Each row was made from one path, in order. Every step used is in the known rows, and no mark comes twice. Write each row's path.
Known rows:
sano pivus: [-0.71  0.27  0.11  0.39 -2.03 -0.21  0.45  2.31  0.40  3.15 -4.22  2.03
  2.55 -0.55  6.02 -0.19 -0.71  1.93  0.22 -0.57 -3.15  2.55 -1.75  2.26
 -1.59]
pivus sano lobuda vapu kupari: [-0.19  1.74  2.65 -0.05 -1.73  2.26  4.02  0.10  0.05  2.67  0.51  0.05
  3.61 -0.09  3.90  1.69 -1.74  2.05 -0.88 -1.53 -1.38  2.42 -1.29  1.91
 -0.26]
zuna vapu: [-0.20  0.26  0.07 -1.06 -1.45 -0.30  1.93  0.31 -1.95  5.65 -4.71  1.85
  1.01  1.51  5.74  0.68 -1.35  1.09 -1.50 -3.96 -0.24  2.64 -1.96  2.20
 -2.99]
pivus sano lobuda vapu: [ 1.04  2.87  2.20 -2.07  0.26  1.71  2.54  0.52 -0.12  3.29 -0.53  0.50
  3.27  0.43  5.80  0.12 -1.51  1.77 -0.36 -2.10 -1.44  1.43 -0.77  1.38
  0.79]
zuna vapu kupari tevo pivus: [-2.12  0.35 -1.18  0.84 -0.48 -0.10  1.76 -1.17  0.89  4.22 -0.62  0.33
  0.86 -1.94  4.91  2.15 -2.52  0.54 -1.51 -4.67 -0.27  2.92 -2.14  2.42
 -3.33]
kupari vapu: [ 0.90  0.91 -0.03 -0.60  0.82  0.69  0.93  0.49 -1.45  4.46 -2.75  1.21
  0.74  0.24  6.09  1.48 -1.31  1.48 -1.41 -0.39 -3.61  2.90 -1.28  1.44
 -2.79]
lobuda tevo pivus sano: [ 3.62  3.20 -0.49 -2.71 -1.35  0.19  0.92 -1.93  1.44  3.67 -0.45  0.11
  1.56 -0.44  6.76  0.32 -2.07  0.57  0.25 -3.13 -1.56  1.21 -1.11  1.36
 -0.50]
kupari vapu pivus: [ 0.88 -0.36  0.93  1.60 -0.71 -0.37  0.04  0.09 -0.59  3.82 -1.02  0.13
  0.47 -0.79  6.44  1.10 -1.70  1.10 -1.72 -1.75 -3.57  2.04 -1.77  1.53
 -3.67]
zuna vapu kupari tevo: [-1.72 -0.40 -0.71  0.01 -0.96  0.18  2.69 -0.27 -0.44  3.91 -2.83  0.41
  0.45 -0.15  4.29  1.91 -1.75  1.24 -1.98 -3.79 -0.52  4.47 -3.19  2.17
 -4.61]
kupari vapu zuna: [ 0.40 -0.02  0.28  0.78 -0.25  0.64  1.30  0.87  0.33  3.10 -2.15 -0.57
  1.33 -0.61  5.99  1.23 -1.39  1.43 -3.30 -1.38 -4.38  3.77 -2.11  1.47
 -3.48]
vapu lobuda tevo: [ 2.79 -1.29  1.00 -4.09 -3.98 -0.03  1.10  2.56 -0.45  2.40 -4.46 -1.07
  2.38 -0.08  6.50  0.87 -1.24  2.18  0.07 -3.76 -3.29  3.22 -3.73  2.02
 -1.78]
sano lobuda tevo kupari vapu: [ 0.57  2.21  0.70 -1.92  2.08  2.02 -1.00  0.32  1.78  2.52 -0.44 -0.92
  2.15  0.34  4.58  0.61 -0.67  2.47 -0.22 -2.51 -4.92  1.58 -0.48  0.28
  1.18]
pivus tevo kupari vapu lobuda: [ 1.29 -1.30  4.28 -1.73  2.30  0.80 -0.02  1.85 -0.63  3.68 -1.58 -3.80
  2.18 -0.64  5.30  0.28 -3.18  1.14 -2.68 -0.12 -3.78  2.92  1.85  2.42
 -2.56]
kupari tevo pivus: [-0.10  0.33 -0.54 -1.18  0.43 -0.76 -0.15  0.14  2.21  3.69 -1.59  0.88
  1.62 -2.41  7.96  0.09 -1.50  0.91 -0.33 -2.77 -2.71  2.41 -1.37  1.59
 -1.59]
zuna vapu pivus sano: [ 1.07  1.06  1.33  0.38 -2.25 -0.53  1.98 -1.56 -1.03  4.96 -1.28 -0.02
  0.76  1.56  5.85  0.21 -2.79 -0.21 -2.16 -4.16  1.08  1.53 -1.77  2.41
 -4.71]
tevo kupari vapu pivus: [ 1.10 -1.29  1.85  2.16  0.28  0.01 -1.09 -0.34  1.74  3.59 -0.75 -1.38
  0.71 -0.39  5.78  0.35 -1.58  1.00 -1.91 -1.63 -3.92  1.42 -0.04  0.84
 -2.91]
kupari tevo pivus sano lobuda vapu: [-0.11  3.73  0.96 -2.25  3.44  1.63  1.21 -0.58  2.84  2.42  2.27 -0.67
  2.54 -2.31  6.63 -0.09 -2.54  0.94  0.25 -3.28 -1.49  0.85 -0.13  1.18
  1.24]
lobuda sano pivus tevo kupari: [ 0.04  1.19  1.53 -1.58  1.84 -2.02  0.28  1.37  1.22  2.43 -3.34 -2.56
  2.77 -1.76  4.92 -2.10 -1.07  1.14 -0.74 -1.50 -2.54  1.73  1.48  2.69
  0.20]
lobuda sano pivus tevo: [-0.24  1.79  0.90 -2.38  0.89 -2.34  1.34  1.69 -1.27  2.44 -3.60 -0.99
  2.78 -2.16  5.62 -1.15 -1.01  1.16 -0.73 -1.56 -2.47  2.41 -0.36  3.56
 -0.70]
tevo lobuda sano: [ 0.99 -0.32  0.32 -4.49 -0.18 -0.93  1.95  1.26 -0.31  2.30 -5.18  0.54
  2.43 -1.37  5.61  0.26 -1.38  1.37  0.56 -2.40 -1.58  3.61 -0.38  2.56
 -0.48]
kupari tevo lobuda: [-0.06 -1.25  0.70 -3.47  1.31  0.38  0.39  0.99  1.69  2.12 -3.91  0.70
  1.77 -1.76  6.69  0.04 -1.86  1.54  0.33 -1.34 -2.01  4.69 -0.88  1.46
 -1.74]
lobuda vapu: [ 2.04 -0.04  0.34 -1.23 -0.79 -0.14  1.86  0.71 -0.25  3.86 -4.00  0.66
  1.24 -0.50  6.75  0.38 -0.48  1.91 -0.48 -2.49 -2.12  2.09 -1.78  1.15
 -0.80]
tevo pivus: [ 0.54  0.04  0.27 -0.12 -2.04 -0.84  0.31  0.27  0.80  4.88 -2.75  2.03
  2.74 -1.36  7.64  0.42 -1.17  1.08 -0.61 -2.40 -2.60  1.40 -0.72  2.01
 -0.79]

Which path is each row?
[ 1.05  0.08  1.02 -0.01  1.94  1.05 -0.22  0.10  0.91  4.42 -2.54 -0.26
  0.94  0.61  5.52  0.70 -1.31  1.43 -1.47 -0.34 -3.79  2.26  0.63  0.64
 -1.76]	tevo kupari vapu
[ 0.70 -0.35  3.02  0.85  2.40  0.14 -0.01 -0.35  1.67  3.28 -0.77 -3.68
  1.82 -1.07  5.43 -0.51 -1.99  1.09 -4.69 -0.60 -4.11  3.24  1.54  1.37
 -2.66]	pivus tevo kupari vapu zuna
[ 2.93 -0.31  0.10 -2.32 -1.63 -0.33 -0.28 -0.24  2.46  3.32 -4.12 -0.71
  1.59  0.79  6.15 -0.59 -0.12  2.09 -0.31 -3.16 -3.29  2.32 -1.46  0.32
 -0.34]	lobuda tevo kupari
[-0.98  3.06  1.27 -2.06  1.42  1.18  0.69 -0.28  2.64  2.97  1.71  0.83
  3.78 -1.49  7.01 -0.05 -2.58  0.72 -0.23 -2.46 -1.91  1.69 -0.22  1.76
  0.08]	kupari tevo pivus sano lobuda
[-0.37 -0.30  3.81 -0.27  2.82  1.15 -0.89  2.83  0.33  2.34 -1.12 -3.96
  2.34 -1.54  4.15 -0.07 -3.30  1.35 -1.32  1.04 -4.27  2.28  1.90  2.86
 -1.99]	sano pivus tevo kupari vapu lobuda
[ 2.48  0.76  2.30  1.33  1.15  0.90  0.01 -1.71  1.93  3.62  1.21 -2.06
  0.52  0.84  5.27  0.35 -3.07  0.14 -1.88 -0.69 -2.56  1.35  0.83  0.63
 -3.37]	tevo kupari vapu pivus sano
[ 2.51  2.52  0.46 -4.11 -1.61  0.96  1.76 -0.48 -0.44  3.88 -0.67 -2.02
  1.33  0.30  5.16  1.32 -3.99  0.06 -0.21 -5.70  0.34  1.20 -1.69  2.78
 -2.17]	zuna vapu lobuda tevo pivus sano
[ 1.54 -0.83  0.81  0.18 -1.81 -0.25  2.26  1.02  1.58  2.73 -3.42 -1.14
  1.70 -1.45  6.69  0.02 -0.61  1.92 -2.44 -3.16 -2.69  3.06 -2.62  1.28
 -1.69]	lobuda vapu zuna
[-0.50  1.17  0.00 -2.49  1.09  0.39  1.37  4.20 -1.40  1.19 -2.83 -2.09
  1.79 -1.94  4.37  1.61 -2.54  1.24  0.55 -1.09 -4.05  2.63 -1.82  3.34
 -2.30]	kupari vapu lobuda sano pivus
[-1.85 -1.18  0.21 -1.44  0.48  1.01  2.30 -0.18  0.45  2.58 -2.86  0.13
  0.86 -1.28  3.25  2.04 -2.85  1.20 -0.79 -3.20  0.42  5.42 -1.65  2.32
 -3.64]	zuna vapu kupari tevo lobuda
[-0.06 -0.14  2.07 -2.86  1.29 -2.43  1.64 -0.65 -2.14  2.86 -2.84 -2.65
  1.39 -2.26  4.75 -0.65 -2.91 -0.07 -1.95 -5.50  0.94  2.52  0.58  3.91
 -2.28]	zuna vapu pivus tevo lobuda sano
[-0.33  1.40 -1.03 -1.66 -0.96 -1.61  1.48  2.42 -0.15  2.32 -4.66  0.61
  2.37 -1.30  5.48 -0.41 -0.39  1.56  0.66 -2.04 -2.71  2.27 -1.92  2.83
 -0.72]	lobuda sano pivus
[-0.42  1.91  1.26  0.24  4.08 -0.77  0.17  1.05  2.18  1.02 -0.59 -5.17
  1.83 -2.78  3.75 -1.27 -1.95  0.87 -3.11 -1.09 -4.26  2.53  1.43  2.72
 -1.44]	lobuda sano pivus tevo kupari vapu zuna
[-0.74 -0.02  1.84  0.21 -1.60  0.71  2.06  2.01  1.60  1.98 -1.83 -0.65
  3.99 -1.64  6.12 -0.11 -0.34  2.57 -2.25 -3.85 -3.44  2.44 -2.46  1.59
  0.43]	sano lobuda vapu zuna
[-0.05 -0.36  0.42 -4.27 -1.70 -1.05  3.22  2.76 -3.13  3.68 -5.35 -1.40
  1.94  0.29  5.02  1.19 -2.28  0.86 -0.93 -5.85 -0.33  2.90 -2.62  3.52
 -2.98]	zuna vapu lobuda sano
[ 1.99  3.24  1.08 -3.83 -1.72  1.34  1.51 -0.11  0.37  2.66 -1.00  0.85
  3.53  1.32  5.67 -0.08 -1.01  1.88  0.03 -3.06 -2.21  2.23 -2.04  1.29
  0.20]	pivus sano lobuda tevo
[ 2.29  1.16 -1.17 -2.00 -1.87 -0.85 -0.05 -0.67  1.36  3.80 -2.41  0.84
  1.63 -1.53  7.33  0.31 -0.69  1.45  0.30 -4.00 -2.91  1.33 -2.21  1.50
  0.19]	lobuda tevo pivus
[ 2.03  2.57  1.98 -3.06 -0.45  1.53  0.62 -0.60  2.79  2.53 -0.73 -0.85
  3.72  1.60  4.99 -0.76 -1.20  1.76  0.01 -2.93 -2.46  1.59 -0.18  0.61
  1.07]	pivus sano lobuda tevo kupari
[-1.10 -0.72  0.35  1.03 -3.38  0.04  3.16 -0.12 -1.81  5.05 -3.64  1.46
  1.29  0.84  3.87  2.21 -1.50  1.51 -2.15 -3.58 -0.31  3.58 -2.62  2.61
 -4.01]	zuna vapu kupari
[ 1.18  0.69 -0.39 -3.17 -2.15 -0.03  0.79  0.77 -0.51  3.93 -2.50 -1.46
  1.47 -0.85  5.57  1.51 -2.73  0.84 -0.12 -6.57 -0.90  1.28 -2.57  2.85
 -1.60]	zuna vapu lobuda tevo pivus
[-0.11 -0.65  3.27 -2.98  0.43 -1.47  0.62  3.55  0.68  1.47 -3.59 -4.44
  3.81 -2.17  4.68 -1.53 -2.31  1.31 -0.63 -1.69 -2.94  2.28  0.99  3.72
 -0.53]	vapu lobuda sano pivus tevo kupari
[ 0.06  1.95  2.44 -2.03 -1.56  1.40  2.06  0.80 -0.29  3.88 -1.37  1.97
  4.40  1.52  6.31  0.03 -1.57  1.44 -0.76 -1.41 -1.84  2.19 -0.71  1.88
 -0.78]	pivus sano lobuda
[-0.75  2.24 -0.43  0.12  0.28  0.92  2.84 -2.36  1.10  4.25  1.21 -0.42
  0.75 -0.83  4.37  1.87 -3.84 -0.28 -1.64 -3.78  1.11  2.90 -1.22  2.39
 -3.85]	zuna vapu kupari tevo pivus sano
[ 2.01  1.40  2.83 -1.07 -2.02  0.47 -0.29 -0.95  3.66  1.82  1.05 -2.08
  3.53  0.73  5.50 -1.14 -1.50  1.37 -0.62 -4.20 -2.57  0.59 -0.86  0.71
  0.00]	vapu pivus sano lobuda tevo kupari
[ 1.58  3.37  1.69 -1.33  1.62  2.74  0.47 -0.68  3.73  1.27  1.96 -3.58
  2.71  0.70  3.85  0.02 -1.98  1.59 -2.42 -2.53 -4.15  2.28 -0.29  0.34
 -0.38]	pivus sano lobuda tevo kupari vapu zuna
[-0.82  0.74  2.51  2.20  3.05  0.48 -0.64  0.85  2.65  2.16 -0.30 -3.96
  1.88 -2.10  4.23 -1.13 -2.07  1.13 -3.35  0.50 -4.44  2.66  1.65  1.99
 -2.21]	sano pivus tevo kupari vapu zuna
[-1.37  1.00 -1.08 -4.06  2.93 -0.72  0.55  2.22  2.23 -0.18 -3.87 -0.74
  1.85 -3.51  5.01 -0.63 -1.79  1.29  2.09 -1.73 -2.16  4.02 -0.84  2.57
 -0.72]	kupari tevo lobuda sano pivus
[-0.91  0.04  2.59 -1.72  1.05  0.04 -0.10  1.79  0.13  2.24 -3.42  0.08
  3.14 -2.58  5.22 -1.17 -2.16  1.56  0.06  0.64 -2.07  3.47  1.57  3.27
 -0.51]	sano pivus tevo lobuda
